Every row comes from one small tree of marks. The marks that hang from a mark follow it in brackets, in the order of their numbers. Every link used is in the known rows. Which tree was each row made from?
In the rows, zero is written as 128.
Known rows
z_835[z_771[z_445]]: [180 153 145 126 149 152 135  91 131 147 105 168 114 125  81 133 167 105
  40 105]
z_771[z_445[z_120[z_835] z_763]]: [110 141 165 144 125 125  98 108 130 148  86 185  98 121  97 104 144 117
 204 108]
z_771[z_445[z_120 z_763[z_835]]]: [123 122 149 165 125 124  95  98 132 190 102 175 102 113 106 126 149 127
 185 111]
z_120[z_763[z_747 z_835[z_771[z_445]]]]: [137 162 162 128 162 124 128  58 108 224 117 139 101  98 131 131 197 104
  62  90]
z_445[z_835]: [165 169 154 143 154 140  94 109 140 112 124 127 111 131  92 132 171 103
  44 139]
z_763[z_747[z_445 z_771 z_835[z_120]]]: [116 124 153 147 144 145 171  70 115  65 100  53 101 102 159 151 153 115
  49 151]
z_120[z_763[z_747 z_835]]: [131 162 166 144 154 113  98  64 111 173 112 114 105  99 120 126 208 106
  77 119]
z_120[z_835]: [157 156 163 121 152 140 100  97 126  98  97 115 115 122  89 109 188  95
  76 133]
z_763[z_747 z_771[z_445[z_120[z_835]]]]: [116 150 164  92 108 118 127  81 118 168  97 170 106  80 120 120 149 119
 131  99]
z_771[z_445]: [182 155 150 118 142 132 104  97 135 145 108 151 115 123  76 123 151 116
  55 103]
z_763[z_747[z_835]]: [156 137 156 129 158 127 108  82 127 112 101  76 110 108 131 135 195 107
  64 130]
z_445[z_763 z_835]: [145 156 159 170 144 139  95 112 147 130 112 172 100 139  94 130 161 109
 121 140]
z_445[z_120 z_835]: [129 164 151 163 136 134  93 116 138  96 121 152 108 123  92 134 162 109
  96 144]
z_771[z_445[z_120]]: [146 150 146 137 126 128 103 104 133 128 103 176 112 114  77 125 141 121
 107 108]
z_771[z_445[z_120 z_763]]: [125 138 152 164 115 128 104 108 139 144  91 219 101 126  81 123 133 127
 183 109]
z_445[z_763[z_747 z_771 z_835[z_120]]]: [106 115 150 158 122 146 134  67 117 137 100 186 100  88 113 147 175 106
 112 131]
z_747[z_763 z_771[z_445] z_835]: [165 130 154 118 120 146 170  84 126 157 105  91 105 136 154 133 140 126
  88 113]
z_120[z_763[z_747 z_771]]: [136 169 168 140 108 127 133  64 118 136 108 193 107 103 102 133 176 107
  63 116]
z_763[z_771[z_445] z_835[z_120]]: [148 126 138 129 122 151 131  78 113 143 126 156 112  98  98 140 143 109
  24 107]
z_835[z_120]: [144 147 141 154 149 156 115  96 124  40 102 158 113 125  61 131 173  94
  32 138]
z_747[z_445[z_835] z_763]: [139 175 163 172 146 138 141  98 135  96 117  61 101 136 140 134 142 127
 110 159]

Write each row's tree
[158 161 161 150 132 142 147  98 141 122 122  90 108 127 131 144 133 122
  52 157]	z_747[z_445[z_835] z_771]
[135 166 151 139 137 124  92 116 138 145 126 155 104 118  98 129 135 120
  98 114]	z_771[z_445[z_120 z_835]]
[ 99 173 165 163 126 113 106  80 118 110  97 180 102 105  96 126 187 111
 128 123]	z_445[z_120[z_763[z_747]]]
[109 175 187 142 118 120 145  60 108 125 104 111 102  96 146 118 164 114
 102 132]	z_120[z_763[z_747[z_445] z_771] z_835]
[121 162 147 188 168 167 155  98 124  44 121 108 102 127 111 149 158  96
  25 161]	z_747[z_445[z_835[z_120 z_771]]]
[115 131 154 157 108 122 138  70 120 146 109  99 111  70 148 151 158 133
 132 148]	z_763[z_747[z_445[z_120]] z_771 z_835]
[102 173 172 142 128 116  97  96 111 135 105 166 101 121 103  98 156 108
 135  98]	z_771[z_445[z_120[z_763 z_835]]]
[120 112 149 184  88 142 119  91 130 151 101 201 109 106 107 141 162 119
 175 140]	z_445[z_120 z_763[z_771 z_835]]
[119 150 174 168 117 123 150  59 112 110 115  81 103 104 173 140 159 123
  78 135]	z_120[z_763[z_747[z_445 z_835] z_771]]
[103 169 157 170 154 133 145  92 132 110 109 107  99  99 142 150 170 117
 113 155]	z_763[z_747[z_445[z_120 z_835[z_771]]]]
[ 98 153 159 215 135 138 142  79 110 117 111 110 106 114 137 136 183 111
 117 148]	z_747[z_445[z_120[z_763[z_835[z_771]]]]]
[108 108 158 200 101 141 157  99 135  94  88 115 100 130 160 143 129 134
 186 160]	z_747[z_445[z_120 z_763] z_771 z_835]
[172 162 156 103 133 138 129 103 140 184 128 148 107 126 112 135 129 117
  35 111]	z_747[z_771[z_445[z_835]]]
[159 127 153 144 144 130  96  92 133 207 107 152 105 119 105 124 154 122
 132 106]	z_771[z_445[z_763[z_835]]]
[119 162 169 172 162 128 147  55 108 161 111  80 102  99 151 139 204 108
  80 136]	z_120[z_763[z_747[z_445] z_835[z_771]]]
[135 147 150 130  95 140 169  92 130 150  96 178 104 125 114 133 127 133
 144 114]	z_747[z_763 z_771[z_445[z_120]]]
[106 174 158 180 117 154 128  88 114  68 137 198 101 127  96 138 152  91
  20 132]	z_445[z_835[z_120[z_763[z_771]]]]
[106 110 151 167 119 151 145  74 119  83  94 171  97 107 130 149 164 106
 106 132]	z_445[z_763[z_747[z_835[z_120]] z_771]]
[129 126 151 140 101 139 170  92 124 141 100 113 102 131 157 136 133 131
 142 116]	z_747[z_763 z_771[z_445[z_120]] z_835]
[ 97 159 167 173 127 133 146  94 119  66  84  73 102 123 137 112 154 125
 192 158]	z_747[z_445[z_120[z_835]] z_763]
[153 152 159 154 112 149 187  81 132 104  94  96 108 133 133 137 137 132
 109 156]	z_747[z_445 z_763 z_771]
